What can hang from each mark
z840: z402
z889: z402
z442: z402 z928
z594: z639
z639: z402 z928
z928: z442 z639 z840 z889
z402: z442 z639 z889

Each row was made from one small tree. Brackets hold a mark, then the marks that hang from it, in the order of their numbers. Every link used is in the known rows. Write each row's tree.
Known rows
(z639 z402 z928): [ 0.27  0.43 -0.81 -0.75 -0.05  0.39  1.30 -0.35  1.87 -0.26  1.83 -0.65
  0.67  0.20 -1.49  0.62  0.99 -0.73  0.21  1.63  1.19  0.50 -0.92  3.21]
(z639 (z928 z442 z840 z889)): [ 0.48 -0.89  0.40  2.95 -2.10 -2.20  5.08  0.00  2.63  2.12  1.37  0.61
 -0.29  0.92 -2.82  0.27 -3.27  0.31 -0.64  1.09 -0.58  2.47 -0.77 -0.52]
(z594 (z639 z928)): [ 0.73  0.10 -0.03 -0.20 -1.17 -0.02  0.79 -0.30 -0.48  0.69  2.55 -0.18
 -0.01 -0.37 -0.54 -0.81 -0.55  2.37  0.55  1.94  1.10  0.37 -0.58  3.96]
(z594 (z639 z402 z928)): [ 1.50  0.41 -0.29 -1.69 -0.43  0.37  1.64 -0.93  0.71  0.35  3.07 -0.85
  0.57 -0.59 -1.59  0.13  0.07  0.81  0.54  2.15  1.67  0.54 -0.93  5.26]
(z928 z442 z639 (z840 z402) z889): [ 1.31  0.15 -0.71  1.30 -2.89 -2.94  3.65  1.60  2.28  1.83 -0.37  1.51
  0.72  0.20 -2.24 -0.36 -3.53 -0.66 -1.47 -0.21 -1.59  3.44 -0.69 -0.19]
(z594 (z639 (z402 z889) (z928 z442))): [ 2.19 -0.18  1.92  0.04 -1.64 -0.46  2.36  1.05 -0.01  0.89  2.34 -0.82
 -0.24 -0.20 -3.48  0.76 -1.04  0.26 -0.11  1.68  2.09 -0.04 -0.86  2.83]
(z840 (z402 z442)): [-0.70  0.97 -0.95  1.20 -1.58 -2.46 -0.26  1.36  1.05 -0.03 -1.22  0.25
 -0.97 -1.45  0.95  0.98  1.76 -0.98 -1.71  0.21  0.17  0.87  0.50  0.90]
(z889 (z402 (z639 (z928 z442)))): [-1.24 -1.02 -0.25  0.56 -2.34 -1.12  2.42  0.60  2.53 -0.69 -0.52  0.66
  2.04  0.31 -4.40  1.68 -1.54  0.90  1.05 -0.79  0.84  0.88 -1.01  1.34]
(z402 (z442 z928) z639 z889): [-1.48 -0.86  0.64  0.53 -3.23 -0.95  0.56  0.42 -0.01  1.28 -1.41  1.05
  1.60 -1.63 -1.81  2.14  0.79 -1.49  0.60  0.76 -1.15 -0.86  0.56 -3.37]
(z442 z402 (z928 z840 z889)): [-1.16 -1.78  0.64 -0.04 -1.77 -0.02  5.21 -2.51  2.78  2.41  0.88  1.09
  2.21 -0.84 -0.87  1.40 -2.49 -0.53  3.70  0.15 -3.46  0.96  1.90 -5.27]
(z402 z442 z639): [-0.86  0.30  0.03  0.05 -1.62 -0.95  0.08 -0.15  1.36  0.40 -0.82  0.77
  0.80 -1.08 -1.55  0.42  1.18 -1.47 -0.42 -0.10  0.29  0.40 -0.60  0.05]
(z442 (z402 z889) z928): [-1.84 -1.52  1.69 -0.39 -1.92  1.13  1.26 -0.03 -0.09  0.93 -0.56  0.59
  2.10 -1.07 -0.17  1.42  0.06 -0.74  3.71  0.07 -1.93 -1.57  2.28 -5.26]
(z889 (z402 z639)): [-1.09 -0.71 -0.94 -2.00 -1.41 -0.32  0.78 -0.60  1.17 -0.03 -1.17  0.85
  1.49 -0.63 -2.34  1.91 -0.41 -0.23  1.61 -1.60 -0.06  0.09 -0.25 -0.05]
(z639 (z928 z840 z889)): [ 0.06 -0.48 -0.92  1.12 -2.21 -1.61  3.85 -1.05  1.84  2.74  1.51  0.59
 -0.52  0.59 -0.88  0.26 -1.83  0.30 -0.31  1.76 -0.89  2.17 -0.58  0.00]
(z594 (z639 z402 (z928 z889))): [ 2.10 -0.51  0.08 -1.40 -1.20 -0.22  3.75 -2.13  1.50  1.16  2.87 -0.88
 -0.09 -1.01 -2.01  0.00 -1.61  1.27 -0.29  2.25  0.70  1.49 -1.30  3.94]
(z402 z442 (z639 (z928 z840)) z889): [-1.01  0.42 -0.39  0.96 -4.17 -2.19  1.30  1.05  0.71  3.59  0.34  1.73
  0.17 -0.20 -2.20  1.24  1.29 -2.46  0.03  1.77  0.41  0.66 -0.45 -0.44]
(z639 (z402 z889) (z928 z442 z840)): [ 1.06  0.16  0.79  1.10 -1.64 -1.48  3.26  1.52  1.41  2.12  1.64  0.10
 -0.15  1.19 -3.40  1.81 -0.64 -2.50 -0.03  1.46  0.95  0.86 -0.36  0.26]
(z442 (z402 z639 z889)): [-1.29 -0.49  1.26 -2.26 -2.87  1.22 -0.20 -0.04  0.58  1.56 -0.43  0.78
  1.97 -0.57 -1.86  0.66  1.00 -2.36  2.66 -0.32 -0.60 -0.45  1.15 -3.30]
(z442 (z928 z840 (z889 z402))): [-0.97 -2.26 -0.79  0.26 -1.92 -2.03  5.55 -2.03  1.99  2.18 -0.48  1.35
  1.03 -1.07 -1.28  3.28 -3.39  0.67  2.36 -0.96 -2.72  0.81  0.85 -3.81]
(z442 z402 (z928 z639)): [-1.14 -0.91  0.85 -0.92 -1.36  1.56  1.49 -0.29  1.10 -0.27  0.01  1.94
  4.83 -1.01 -0.76 -0.83 -1.05  0.05  4.41 -0.38 -2.15 -1.13  1.11 -2.70]
(z889 (z402 z442 (z639 z928))): [-1.89 -0.42 -1.01  0.19 -2.81 -1.89  1.80 -0.15  2.39  0.18 -0.88  1.30
  1.33 -1.27 -2.65  1.82  0.78  0.03  0.76 -0.36  0.86 -0.21 -0.99  1.20]
(z889 (z402 z442)): [-0.84 -0.75  0.38  0.56 -0.69 -2.14  1.99  0.35  0.99 -0.23 -1.91  1.06
 -0.17 -1.81 -0.33  1.83  0.47 -0.33  0.38 -2.19  0.54 -1.36  0.30 -1.08]
(z442 (z928 z639 (z840 z402))): [-0.27  0.55 -2.57 -0.23 -2.38 -1.53  1.03  1.26  0.88  1.35  0.11  2.03
  2.61 -0.21  0.04  0.62 -1.03 -0.59  1.36  0.90 -2.32  1.68  0.78  0.15]
(z594 (z639 (z928 z840))): [ 0.99  0.51 -0.71 -0.22 -1.59 -0.87  2.06 -0.39 -0.22  2.51  3.27  0.73
 -0.25  0.34 -0.70 -0.33 -1.33  1.23  1.27  2.17  0.57  1.08 -0.30  3.34]
(z594 (z639 (z402 z442) z928)): [ 1.35  0.61  0.35 -0.44 -0.87 -1.05  2.36 -0.38  1.41  0.40  2.52 -0.26
  0.03 -1.69 -1.59  0.24  1.15  0.08 -0.19  2.00  2.08 -0.06 -0.96  4.40]

Which tree is each row?
[ 2.36  0.22  1.39 -0.54 -1.49 -1.08  2.53  2.19  0.39  1.99  0.42  1.44
  1.49  0.50 -3.76  0.34 -1.39 -3.41  0.20 -0.41  0.47  0.23 -0.60 -0.85] | (z928 z442 (z639 (z402 z889)) z840)
[-1.03 -0.91  2.67  1.76 -2.44  0.16  1.78  1.78  1.09  0.65  0.36  0.36
  1.13  0.32 -2.26  0.15 -0.40 -0.49  1.78  0.34  0.15 -0.51  0.61 -2.63] | (z639 (z928 (z442 (z402 z889))))
[-1.32 -0.43 -2.16 -1.11 -2.75 -1.38  2.35 -0.62  2.28  2.03  0.66  1.69
  1.50  0.38 -2.77  2.11 -0.76 -0.35  2.26  0.13  0.11  1.35 -0.39  1.22] | (z889 (z402 (z639 (z928 z840))))
[ 2.23 -0.79  1.30 -0.28 -0.62 -0.63  3.96  0.20  2.49 -0.26 -0.01  0.36
  2.14 -0.36 -4.12 -0.74 -2.68 -0.99 -1.04 -0.67 -0.15  1.37 -1.87  0.09] | (z928 z442 (z639 z402) z889)
[-0.50 -1.74  0.53  0.82 -1.62 -2.87  4.03 -0.89  1.94  0.70 -2.08  0.90
 -0.70 -2.31 -0.99  1.82 -1.00  0.20 -0.40 -1.95 -0.41 -0.41 -0.14 -2.55] | (z928 (z889 (z402 z442)))
[ 2.37 -0.18  1.29 -2.63 -0.72  0.34  0.61 -0.13 -1.51  1.56  1.55 -0.64
 -0.61 -1.34 -1.45  0.96  0.12 -0.86  0.32  0.91  1.30 -0.60 -0.07  1.57] | (z594 (z639 (z402 z889)))
[ 1.05 -0.40  0.82 -0.73 -0.13 -0.50  2.86 -1.23  0.84  0.03  1.52 -0.16
  1.29 -2.63 -1.35  1.61  0.11 -0.05  1.20  1.02  0.20 -0.63  0.40  1.07] | (z594 (z639 (z402 (z442 z928))))
[-0.87  0.23 -1.60  0.35 -2.89 -1.80  0.97  1.23 -0.33  2.68 -0.47  0.72
  0.06 -0.23  0.60  2.87 -0.33 -1.41  0.61  1.49 -2.17  1.23  1.88 -2.46] | (z442 (z928 (z840 (z402 z889))))
[ 2.66 -0.60  0.71 -0.31 -0.97 -1.52  5.30 -0.10  2.96  1.66  0.97  1.04
  1.69  0.15 -4.29 -0.19 -3.45 -2.05 -0.40 -0.32 -0.44  2.08 -1.34 -0.40] | (z928 z442 (z639 z402) z840 z889)
[ 0.96  0.85 -0.02  1.03 -3.26 -2.52  0.85  3.78 -0.16  2.18 -0.90  1.75
  0.54  0.56 -1.78  0.28 -1.41 -2.06 -1.01 -0.16 -0.56  1.57  0.12 -0.89] | (z928 z442 z639 (z840 (z402 z889)))
[-0.78 -1.46  2.20  2.04 -2.04 -0.23  4.58 -0.37  3.67  0.35  0.71  0.31
  1.44  0.09 -2.60 -0.46 -2.28  0.72  1.17  0.25 -0.85  1.26 -0.02 -2.00] | (z639 (z928 (z442 z402) z889))
[-0.13 -1.62  0.09  2.23 -2.35 -3.05  6.22 -0.10  3.26  1.82  0.24  0.91
 -0.12  0.23 -3.43  1.86 -3.91  0.95  0.54 -0.71 -0.47  1.74 -0.56 -1.02] | (z639 (z928 z442 z840 (z889 z402)))
[ 1.06 -0.91  0.74  1.31 -0.79 -0.96  4.65 -0.57  3.55 -0.10  1.28 -0.98
  0.42  0.33 -3.75  0.60 -1.99  0.00 -1.34  1.09  0.40  1.99 -1.49  1.43] | (z639 z402 (z928 z442 z889))
[-0.57  0.92 -1.48 -1.61 -3.48 -0.87 -1.96  1.53 -0.23  1.35 -1.39  0.30
  0.00 -0.39 -0.90  1.53  1.21 -1.81 -1.01  0.79 -0.37  1.85  0.24  0.25] | (z840 (z402 z639 z889))
[-0.09 -1.55  0.17  0.09 -2.63 -2.37  5.46 -0.98  3.28  1.99 -0.97  1.12
  0.94 -0.32 -5.05  2.37 -4.00 -0.60  0.70 -1.96 -1.14  2.33 -0.50 -2.45] | (z928 z442 z840 (z889 (z402 z639)))
[-0.25  0.21 -1.77 -0.20 -3.66 -1.69  0.70  2.25 -0.76  2.60 -0.73  2.21
  1.88 -0.32 -0.05  1.14 -0.79 -1.36  1.14  0.93 -2.18  0.84  1.14 -1.59] | (z442 (z928 z639 (z840 (z402 z889))))
[ 1.22 -0.69 -0.43 -0.44 -2.00 -1.24  3.07 -0.37  0.84  2.65  0.35  1.86
  1.15  0.00 -1.20 -1.18 -2.38 -0.51  0.20 -0.06 -1.39  1.59 -0.90 -1.04] | (z928 z639 z840 z889)
[-1.23 -2.04  1.07 -0.03 -1.53  0.81  3.75 -2.30  2.34  0.60  0.00  0.36
  2.49 -1.35 -0.69  0.92 -1.93  0.63  3.16  0.03 -3.05  0.16  1.52 -4.72] | (z442 z402 (z928 z889))
[ 1.79 -0.66 -0.06 -2.08 -0.58 -0.06  2.67 -0.85  1.82  0.41  0.28  0.55
  1.84 -0.88 -2.24 -0.78 -1.13 -1.01 -0.45 -0.06 -0.34  0.99 -1.66  0.96] | (z928 (z639 z402) z889)
[-0.51  0.48 -1.97  2.36 -3.52 -4.10  3.59  0.34  3.14  2.66  0.43  0.90
 -1.46 -0.88 -0.01  1.29 -0.06 -0.86 -1.97  1.96 -0.88  3.11 -0.19  0.83] | (z639 (z928 (z840 (z402 z442)) z889))
[ 1.77  0.79 -0.17 -0.30 -1.27 -1.82  3.51 -0.75  1.80  2.27  3.48  0.57
 -0.29 -1.19 -1.65  0.93  0.47 -1.11  0.42  2.21  1.61  0.61 -0.59  3.98] | (z594 (z639 (z402 z442) (z928 z840)))
[-1.20 -0.68 -0.57 -0.98 -3.66 -0.14  4.19 -2.15  3.94  3.13  1.84  1.33
  2.18  0.15 -2.84  0.30 -1.44 -1.16  2.73  1.30 -1.62  2.36  0.12 -1.20] | (z442 (z402 (z639 (z928 z840 z889))))
[-1.98  0.21 -1.05  0.31 -4.25 -2.00 -0.38  1.41  0.54  1.14 -1.99  0.84
  1.03 -1.94 -0.84  2.67  1.46 -1.84 -0.35  1.06 -1.49  0.72  1.01 -1.82] | (z840 (z402 (z442 z928) z639 z889))
[-0.75 -0.07  0.86  0.05 -2.76 -1.17 -0.40  0.98 -0.32  1.62 -1.45  0.96
  0.08 -1.29 -1.57  0.99  1.40 -2.37 -0.77  0.12  0.42 -0.32 -0.14 -1.77] | (z402 z442 z639 z889)
[ 1.62  0.12  1.26 -0.97 -1.54 -1.08  0.72  1.71 -0.17  0.99 -0.91  1.19
  1.42 -1.74 -1.70  0.02  1.67 -3.16 -0.53 -0.26  1.20 -1.36 -0.91 -0.20] | (z928 (z639 (z402 z442 z889)))
[-0.62 -1.56  2.04 -0.13 -2.28  0.46  3.59 -1.30  3.79  0.50 -0.17  0.31
  2.43 -0.60 -4.34  0.09 -2.39 -0.87  1.48 -0.88 -1.41  1.78  0.09 -3.24] | (z928 (z442 (z402 z639)) z889)
[-0.47  1.01 -0.65  1.14 -3.07 -3.50  0.46  2.32  0.01  3.09 -1.10  1.09
 -2.18 -1.03  0.76  2.09  1.69 -3.05 -1.63  0.58 -0.37  0.99  1.21 -1.51] | (z928 (z840 (z402 z442 z889)))
[ 2.15  0.14  1.11  0.06 -0.32 -0.05  2.84  0.13  1.63 -0.35  2.91 -1.07
  0.60 -0.14 -3.50  0.06 -1.37  1.11 -0.01  1.51  1.94  0.83 -1.16  4.54] | (z594 (z639 z402 (z928 z442)))
[-0.64 -0.19  1.31  1.99 -1.67 -0.41  3.75  0.50  3.04  1.12  2.14  1.01
  1.46  1.07 -2.44  0.09 -1.41 -0.82  2.60  0.45 -0.43  0.92  0.73 -1.26] | (z639 (z928 (z442 z402) z840))
[ 0.18 -1.14 -0.24  0.61 -1.02 -2.33  5.84 -2.03  3.32  2.11  0.80  0.45
  0.76 -1.70 -1.94  2.77 -1.25 -2.09  0.29  0.93 -1.77  1.13  0.46 -2.54] | (z639 (z402 (z442 (z928 z840 z889))))
[ 1.93  0.14  2.05 -1.39 -1.17 -1.04  1.46  0.33 -0.75  1.62  0.72 -0.27
 -1.05 -2.56 -1.49  1.21  1.16 -1.79 -0.55  0.64  1.69 -1.20  0.00  0.84] | (z594 (z639 (z402 z442 z889)))
[ 1.42 -0.21  0.22 -0.64 -0.64 -1.42  4.16 -1.54  1.41  1.98  2.50  0.59
  0.92 -2.12 -1.53  2.26 -0.66 -1.17  1.67  1.36 -0.29  0.15  0.82  0.67] | (z594 (z639 (z402 (z442 (z928 z840)))))
[-1.90 -0.08 -0.14 -1.33 -2.52  1.47  0.84 -0.84  2.66  0.45  1.17  0.71
  3.08  0.12 -2.03 -0.18  0.84 -0.53  2.92  1.10 -0.31  0.73  0.11  0.41] | (z442 (z402 (z639 z928)))
[ 0.01 -1.89  1.33  1.11 -1.14 -1.98  4.47 -0.34  2.32 -0.14 -1.75  0.20
 -0.12 -0.77 -3.02  1.61 -3.49  1.14 -0.23 -2.50 -0.54  0.61 -0.49 -2.55] | (z928 z442 (z889 z402))
[-1.37 -0.68 -0.33 -0.67 -2.03 -1.83  1.40 -0.28  1.87  0.06 -1.86  1.33
  1.07 -1.83 -2.20  2.08  0.57 -0.98  0.81 -1.93  0.44 -0.36 -0.26 -0.71] | (z889 (z402 z442 z639))
[ 0.56  0.92 -1.58 -0.98 -3.33 -1.97 -0.27  2.66 -0.87  2.85 -0.68  1.74
  0.29  0.10  0.05  0.26  0.11 -2.12 -0.22  0.46 -0.77  1.25  0.32  0.05] | (z928 z639 (z840 (z402 z889)))
[ 1.13 -0.74  0.21  0.07 -2.11 -0.58  2.99 -1.45  0.26  1.61  2.18 -0.26
 -0.47 -0.65 -1.12 -0.80 -2.12  2.88 -0.33  1.97 -0.07  1.38 -1.21  2.65] | (z594 (z639 (z928 z889)))
[-0.97  0.80 -0.73 -0.07 -3.92 -2.30 -1.24  1.98  0.47  1.52 -1.95  0.73
 -0.34 -1.56 -0.82  1.73  2.37 -2.60 -1.84  0.55  0.04  1.05  0.26 -0.18] | (z840 (z402 z442 z639 z889))
[-1.40  0.00 -0.34  1.72 -2.98 -2.42  0.32  1.94 -0.17  0.83 -2.01  0.50
 -0.23 -2.02  0.83  2.72  1.38 -1.17 -0.67  0.88 -1.37 -0.14  1.44 -2.39] | (z840 (z402 (z442 z928) z889))
[-0.02  1.00 -1.44  0.41 -2.60 -2.06  1.17  1.25  2.65  1.25  0.09  0.59
  0.64  0.75 -3.07  1.70 -1.23 -1.93 -0.62  0.45 -0.63  3.52  0.15  0.81] | (z928 z442 (z840 (z402 z639)))
[ 0.45  0.55  0.00  0.79 -2.15 -2.17  2.62  0.86  1.37  3.02  1.16  0.71
 -0.74 -0.47 -1.46  2.03  1.94 -3.38 -0.36  1.90  1.10 -0.09 -0.08  0.09] | (z639 (z402 z442 z889) (z928 z840))
